Known rows, with every step that occurs
U, X, V, W: [ -8.8  23.8  -1.5   0.9 -40.5 -10.2  -0.8   0.2  -9.2  11.8   9.6  20.5
  -3.7  12.7   8.2  -6.0  -3.0  -6.5  -4.4  -9.0 -17.9  12.8 -22.8   8.4
  46.0]
U, X, V, Z, W, P: [-14.5   5.9  13.0  12.8 -31.4 -11.8   5.9 -14.0 -27.7   3.0 -14.4  20.2
  -5.2  11.2  24.5  25.7  -4.8  -9.9  -1.9  -4.3  -8.0  -0.1  -6.5 -20.5
  32.3]
W, P, U, X, V: [-13.6  -5.1  -4.3   2.9   5.5 -22.5   5.6  -0.2 -24.5   0.1 -11.4  32.8
  12.3  12.8   3.5  20.8  -7.9  16.1  11.9 -21.8 -14.6 -16.6 -26.2 -35.9
  44.8]
Z, W, P: [ -6.6   6.9  11.2  16.0   7.0 -15.5  13.1 -21.1 -27.1   9.4 -17.3  22.1
  40.9  18.2   5.5  -7.5  -6.5  -0.1  25.2  -0.4   7.0 -12.7  -7.4  -9.8
  21.4]
U, X: [  4.3  21.7  10.1   9.1 -25.0 -14.0   2.0   7.7   0.2  20.2   8.1  16.3
  -7.9  23.0  12.0  -3.2  -7.4  -4.8   8.0  -1.9   1.5  15.0  -6.3  -9.0
  33.9]
U, X, V: [  0.8  17.5  10.6   5.0 -30.5 -20.7  -5.4  -3.5 -14.7   9.8   5.5  21.1
 -21.1  17.5  15.6   8.5  -4.3  -5.5   3.6  -4.3 -13.0  16.4 -21.1 -10.8
  33.3]
P, U, X: [  4.9   1.3   2.0   3.4   0.5 -11.1  10.8  19.5  -2.2  11.4   6.4  27.8
  -4.3  23.0  -5.7  -7.5  -6.4   5.4   8.8 -19.5   0.2  -1.8 -20.4 -25.3
  44.5]
U, X, W: [  4.5  31.8   6.0  10.4 -15.4 -16.6  21.9   8.6   4.2  17.6   7.1  22.9
 -19.0  19.9  12.8  24.0 -14.5  -9.4  -0.2  -8.9   6.3  13.4  -8.3   7.7
  24.0]
Z, V, W, P, U, X: [-16.1  -2.6  -9.3   7.7 -23.4  -1.3   9.8   4.1 -15.6  14.5   6.6  36.0
  32.8  16.6 -12.3  -1.4 -13.7  25.5  -6.6  -6.9  -1.2 -30.5 -21.6  -0.4
  75.7]
P, U, X, Z, V, W: [ -1.0  -2.0   2.9  -5.3 -17.9   3.9   9.4  25.3   0.4   7.6  12.4  29.5
   2.7   4.9  -9.0   3.1  -2.9  21.3   2.4  18.2   6.2  -7.4 -19.8   8.8
  74.8]
W, U, X, V: [ -6.3  18.3  14.4 -17.9 -18.6 -21.8 -11.6  16.4 -10.0  12.6   1.2  30.6
 -18.6  18.9  17.2  39.0 -13.7  -7.5  14.6   9.8  -4.3   2.6  -5.3  -1.9
  55.4]
W, U: [ -5.0  12.7  17.6 -17.3  10.4 -21.3  -8.4  19.8  -6.6  19.2  -4.2  16.3
  12.7  15.7  -2.3   5.3 -25.3   3.5  22.9  14.1  18.8   3.8   2.8  -6.7
  42.1]
Z, V, W, X: [ -2.8   3.0  -6.2   4.1 -30.5 -12.9   6.9  -1.5 -18.8  19.7   7.0  18.1
  17.5  12.0 -11.1 -14.4 -12.7  10.1 -11.0   2.7  19.8  -0.4  -4.2  13.1
  41.3]
Z, V: [  3.2   2.3  15.3   9.7 -17.3 -18.6  -4.9  -0.5 -18.3  14.6   9.0  18.3
   9.8  22.6  -4.3 -15.0 -23.4  19.0   4.8  17.1  23.2   1.7 -13.8  -5.0
  44.1]
V, W: [-11.0  21.2  -2.6   2.7  -9.5  -5.7   2.8   2.5  -2.9  20.9   7.0   1.6
  30.7   7.2 -15.6 -42.1 -16.1   8.3   4.3  -6.0  11.3  10.7 -16.4  12.6
  35.7]
U, X, Z: [  6.0  17.4  17.1   1.4 -22.9  -7.7  -0.2   8.2   5.1  11.6   3.9  10.6
 -12.3   2.6  19.7  14.9   2.8   2.7  18.3  32.7   6.6  24.6  -5.5   4.7
  37.1]
W, X: [  5.5   6.4  -0.5   6.2  -4.5 -31.7   5.9   0.9 -17.2  20.7  -5.3   8.2
  -0.8  12.0  -0.6  -0.6  -5.4  -4.1   0.6  -6.4  18.0  17.6   2.1 -18.2
  10.7]
P, U, X, V, W: [ -5.9   6.2  -5.7  -2.1 -10.6  -8.6   8.6  15.0 -11.2   6.1   7.7  30.7
  -1.5  14.6  -8.6  -8.1  -4.7   4.7  -2.0 -23.9 -16.7  -4.0 -32.4 -10.9
  55.7]
Z, V, W, X, U: [-11.5   6.6  -4.3  -6.7 -32.3  -6.1   0.3   4.9 -12.1  16.9   5.2  27.9
   7.6  17.5 -15.8   1.1 -25.5  11.1  -7.8  21.0  26.1 -10.6  -1.0  10.0
  55.7]
P, U, X, W, Z: [ -7.3   8.5   5.5  -1.1  11.2 -24.8  29.9  31.8   2.6   9.0   4.5  23.5
 -19.9  16.6   7.1  41.2  -9.2  -1.8   6.2  -9.3   5.9  -2.1   4.5  -5.5
  33.6]
V, Z, W: [ -3.3  -0.2  23.6  12.5  -5.9  -8.2  12.4  -4.2 -15.2  11.9 -13.3   0.0
  12.1  14.6   3.1 -22.5 -16.5  -8.0   3.4   0.7  26.2  12.5   5.2 -20.5
  14.3]

Rows
[ -0.6   8.2  30.9 -17.8   8.9  -6.6   3.7   5.4  -8.6   3.7 -13.4  18.0
  15.5   1.9  11.2  20.1  -2.8  -2.9  38.6  48.8  22.3   3.9   7.9  21.0
  37.0]  X, Z, W, U
[-12.1  17.9  12.1  -3.2  12.9 -38.3  21.7  15.5  -1.9  11.0  -3.0  -0.9
  -1.7  12.0  12.3  37.1 -16.3  -4.2   8.8  12.2  21.3  16.1  19.7  14.4
   8.0]  X, W, Z
[-21.3  17.3  -9.8   4.1  -3.0 -11.8   3.7  -5.3 -14.7  19.1  -5.3   4.1
  54.5   3.9 -12.6 -22.0 -14.4  16.9   7.8  -5.2   3.0  -3.3 -14.6   5.3
  38.3]  V, W, P
[ -7.2   7.1   2.5   5.6 -28.8  -3.9   1.0   1.5 -10.8  19.2  13.1  15.6
  25.0  14.2 -16.2 -32.5 -20.9  17.3  -2.9  10.4  16.4  -3.5 -13.7  14.2
  59.2]  Z, V, W
[-18.6   7.3 -14.1   3.2  -3.8  -1.7  14.6  10.7  -9.3  14.4  -3.9  21.4
  39.4  10.1 -12.4  -8.6  -6.6  17.5   3.4 -22.0 -10.2 -19.4 -21.9  -6.0
  55.0]  V, W, P, U, X
[  1.0  17.7  22.6  -4.5  -8.4  -4.9  10.1   5.2  -8.3  18.8   1.3  39.9
  -1.3  30.8  13.8  18.9  -6.2 -21.9  22.7   9.5   1.5 -11.0   3.6  13.5
  48.7]  Z, W, U, X
[  6.9  -8.2  14.1  -1.8  -9.4  -4.4   6.1  23.7  -3.6   3.2  10.1  32.3
 -14.2  12.5   0.5  16.1  -5.3  21.2  12.3  19.1   9.9  -4.6 -18.3 -10.8
  59.7]  P, U, X, Z, V
[ -3.1  12.9   2.4  -8.5  -2.1 -22.1  -1.3  10.5  -9.4  17.4 -12.0  18.3
 -12.4  18.7  -4.3  21.7 -20.3  -3.1   6.6  10.5  31.8   9.5   7.4 -21.8
  23.3]  W, X, U
[  1.0  -0.8   4.6   3.7  -0.2 -19.8   4.9  12.6 -14.9   2.4   3.0  33.5
 -15.2  20.7  -1.0   6.0  -4.3   6.3   3.9 -21.3  -9.6  -0.2 -25.5 -32.2
  44.3]  P, U, X, V
[-20.7 -12.5   0.4   2.9  -1.6 -18.6   4.7   5.4 -22.8  -1.6 -18.5  20.4
   6.3   5.9   4.4  25.5 -14.3  14.3  -0.5 -18.9  -4.5 -14.1 -19.0 -47.5
  42.4]  W, P, U, X, V, Z
[-10.8  28.5   1.6 -15.2 -21.2  -3.4   1.6  22.6   6.9  26.4   9.3  22.5
  15.4  14.1  -1.2   3.8 -13.7  -4.5   7.2   3.7  -1.6  -1.0  -2.9  27.7
  65.3]  V, W, U, X
[  4.1  -0.4  10.1  -4.8   2.0  -6.3   8.4  25.7   3.5   2.8   1.8  19.4
  -8.8   6.4   0.7  10.6  -1.1  13.7  17.7  10.2   5.0   8.6 -14.7 -16.7
  47.0]  P, U, X, Z
[  5.1  13.1  -1.1   3.9   8.9 -16.7  31.1  21.3   2.0  10.8   3.9  34.7
 -12.9  21.7  -4.3  16.4 -14.2   2.7   3.7 -25.5   6.8  -3.2 -19.8  -9.5
  33.6]  P, U, X, W
[ -2.7  -4.3  12.3  13.0 -11.1 -19.3  18.7  -6.1 -22.7  14.6 -17.9   3.8
   2.9  10.2   7.0  -5.9  -7.6 -21.2  -6.9  -8.4  27.2  10.7  13.6 -24.5
   0.3]  V, Z, W, X
[-11.5  -6.9  19.3   1.7 -15.9 -34.1  -3.5  13.2 -14.7  12.9   4.4   2.3
   6.6  17.6   9.6  18.1 -13.8  12.0  12.9  36.4  19.9   0.3  23.7   6.8
  41.0]  W, Z, V
[ -8.1  10.7  -5.5  -6.9 -13.3 -10.9   7.9   4.3  -6.8  15.2  -3.6  -1.5
  19.5 -10.7  -2.4  -6.8   3.1   1.9  -0.2  15.7  15.4  20.6   4.2  20.8
  23.2]  V, W, X, Z
[-12.6  20.3  -9.9 -11.7 -14.9  -5.7   6.6   8.0  -5.2  19.7  -5.0  14.3
   7.6   9.8 -15.4  -2.7 -19.1  -0.6  -1.4   4.0  20.2   6.7   1.5   7.6
  39.2]  V, W, X, U
[-22.9  14.6   4.3  -6.2  -6.6 -22.0   4.8  15.4  -1.7  16.5   3.6 -12.1
  28.7   7.1  -0.9 -13.0  -7.5   2.0   5.5  14.1   7.3   9.8  13.9  14.9
  37.1]  V, W, Z
[-25.6  -1.0 -10.4  -2.9   8.7 -15.2   1.7  -4.1 -28.8  -2.0 -10.3  20.9
  41.5  -0.4 -14.8 -11.2 -14.2  21.6   4.0 -20.8 -10.9 -12.9 -30.3 -16.7
  47.4]  X, V, W, P, U
[ -6.3  -8.4   7.9   2.0  -6.6 -15.7   5.5  20.5 -12.1   0.6  -2.2  21.1
 -23.8  13.3   1.0   4.2 -11.8   4.2  -6.0 -23.0  -0.2   3.2 -18.9 -42.9
  42.4]  P, U, X, V, Z
[ -2.3  14.0  20.4  -7.3 -13.6 -10.8   3.0  -2.4 -18.5   9.1  -2.1  44.1
  -7.3  26.2  18.2  26.7  -2.3 -21.6  21.6   8.5 -10.2  -9.3  -4.8   9.7
  45.3]  Z, W, U, X, V
[  7.6   4.3   5.5  12.5  -1.5 -20.1  20.5 -16.0 -23.8  14.3  -9.1  24.8
   6.6  23.2   5.1  -7.6   5.2 -20.7   8.3  -7.8  17.0   3.5   4.0  -4.8
   3.8]  Z, W, X
[-14.3 -13.3  11.8   9.5  16.4  -7.7  19.7  -3.2 -23.0   4.1 -24.5  10.9
  31.8  11.0  -7.4  -9.0 -16.1   4.1   8.4 -13.7  20.9 -16.3  -2.3 -37.2
  24.2]  V, Z, W, P, U
[ -7.5  -1.3  16.2   1.7  -8.4  -7.2  11.5   0.5 -16.0  10.4 -21.1  10.6
  -4.6  14.7   2.4  11.3 -20.9 -19.3  -2.4   8.6  36.8   5.8  19.7 -25.6
  17.4]  V, Z, W, X, U
[-15.2  -4.8  16.4  14.7  -1.7 -10.5  12.6 -13.5 -23.0  11.2 -24.7   2.5
  31.0  10.5   6.0  -6.3 -16.3  -1.4   7.6  -1.1  22.2  -3.1   6.5 -25.0
  15.7]  V, Z, W, P
[  5.3  -6.3  10.2  -0.3 -19.4 -24.8   0.4  -0.5 -17.2   9.7  -2.7  11.4
  -6.1  -0.9   9.5  21.0  -0.7  12.5   3.4  36.0  29.5  12.4  11.7   0.7
  28.1]  W, X, Z, V
[ -8.0  14.3   7.2 -11.8 -36.3  -1.7  -3.1  16.2  -3.7  24.6  17.4  36.2
   9.5  19.5  -3.6   7.4 -21.8   8.2   1.3  20.4   9.0 -14.7  -5.2  30.7
  80.0]  Z, V, W, U, X
[-14.5  12.4   3.4  -2.8 -43.8   0.9  -0.1   3.2  -7.4   9.6   3.1  20.8
  17.2   0.7  15.2  25.0  -2.2  21.8   7.0  40.2   2.3  -5.3  -7.0  27.0
  66.5]  U, X, Z, V, W, P
[-25.0  10.3   2.5  -7.4 -12.4 -26.9  -5.4   3.2 -19.2   3.4  -1.3  -4.7
  18.0   3.4   5.5   0.3  -6.6  -0.1   5.4  13.2  -5.4  12.2   3.3   7.7
  35.2]  X, V, W, Z
[ -3.5  -0.7   8.1  -1.4  -3.1 -25.7  27.3  28.7  -3.2   6.9   7.3  34.3
 -17.9  23.9   6.9  48.2 -14.0   6.8   0.2  -3.1   8.0 -13.6   4.0   4.6
  50.4]  P, U, X, W, Z, V
[  5.7   5.7  21.3   1.6 -38.4  -6.3  -2.7  10.0  -0.7  10.1   8.9  20.8
 -16.8  10.0  19.7  23.9  -2.3  11.5   8.8  43.7  11.4  10.0  -4.2  12.7
  55.5]  U, X, Z, V
[  6.0  15.8  21.2   5.4 -24.3  -1.3  11.1  -1.5  -2.6   7.5   0.1  20.0
  -8.3   9.0  22.6  14.9  11.6 -11.7  21.1  31.5   2.1  16.1  -1.0  17.8
  29.3]  U, X, Z, W
[ -7.4  -5.6   4.7  12.5  25.0 -13.1  21.5 -10.7 -26.5   3.7 -16.0  32.9
  43.9  17.7  -7.0  -7.3  -4.1   7.0  26.2 -14.5   8.1 -24.3 -16.0 -22.2
  28.4]  Z, W, P, U
[-13.9  15.2  -1.9  -1.9 -13.4 -12.9  -6.3  -7.1 -19.8   5.9   2.8   8.7
  17.8   6.7  -9.0 -26.1 -14.3   6.5   0.6  -5.9  -4.2  14.2 -24.5  -1.0
  35.4]  X, V, W
[ -3.6   9.0  18.6  10.7 -36.0 -10.0   5.7  -7.0 -18.8   6.0  -4.6  18.0
 -20.7  16.3  21.1   9.3  -3.3 -16.0  -4.7  -2.5  -2.4  12.5  -8.5 -14.4
  27.9]  U, X, V, Z, W
[-12.7  -7.5  12.0  12.2  -3.6  -6.4  21.6   2.6 -19.5   7.1 -19.2  19.3
  15.6  12.8   6.2   5.6 -11.0  -4.1   2.4 -14.2   8.6 -16.9  -0.1 -34.5
  33.6]  V, Z, W, P, U, X
[ -0.1  11.7  22.7 -20.7 -24.2  -8.5  -9.5  23.5   3.1  12.9   6.8  28.3
 -10.3  10.4  18.4  48.6 -12.1   8.3  22.1  53.4  14.4  -1.7   9.7  19.2
  72.7]  W, U, X, Z, V
[ -7.2 -11.3  13.8   0.7  24.6  -6.7  16.1  -5.0 -18.9  -4.0 -23.2  20.4
  37.0  -2.2   2.0  10.2   2.8  16.4  33.7  23.4  12.6 -10.5  -8.6  -4.7
  29.6]  X, Z, W, P, U
[ -8.1  10.6  14.5   4.1 -34.8 -17.5  -4.9   3.4 -13.7   8.7  -0.4   7.4
 -27.1   8.8  18.0  13.6 -11.9  -4.9 -10.1  -2.5  -2.5  20.0  -9.5 -24.1
  32.1]  U, X, V, Z
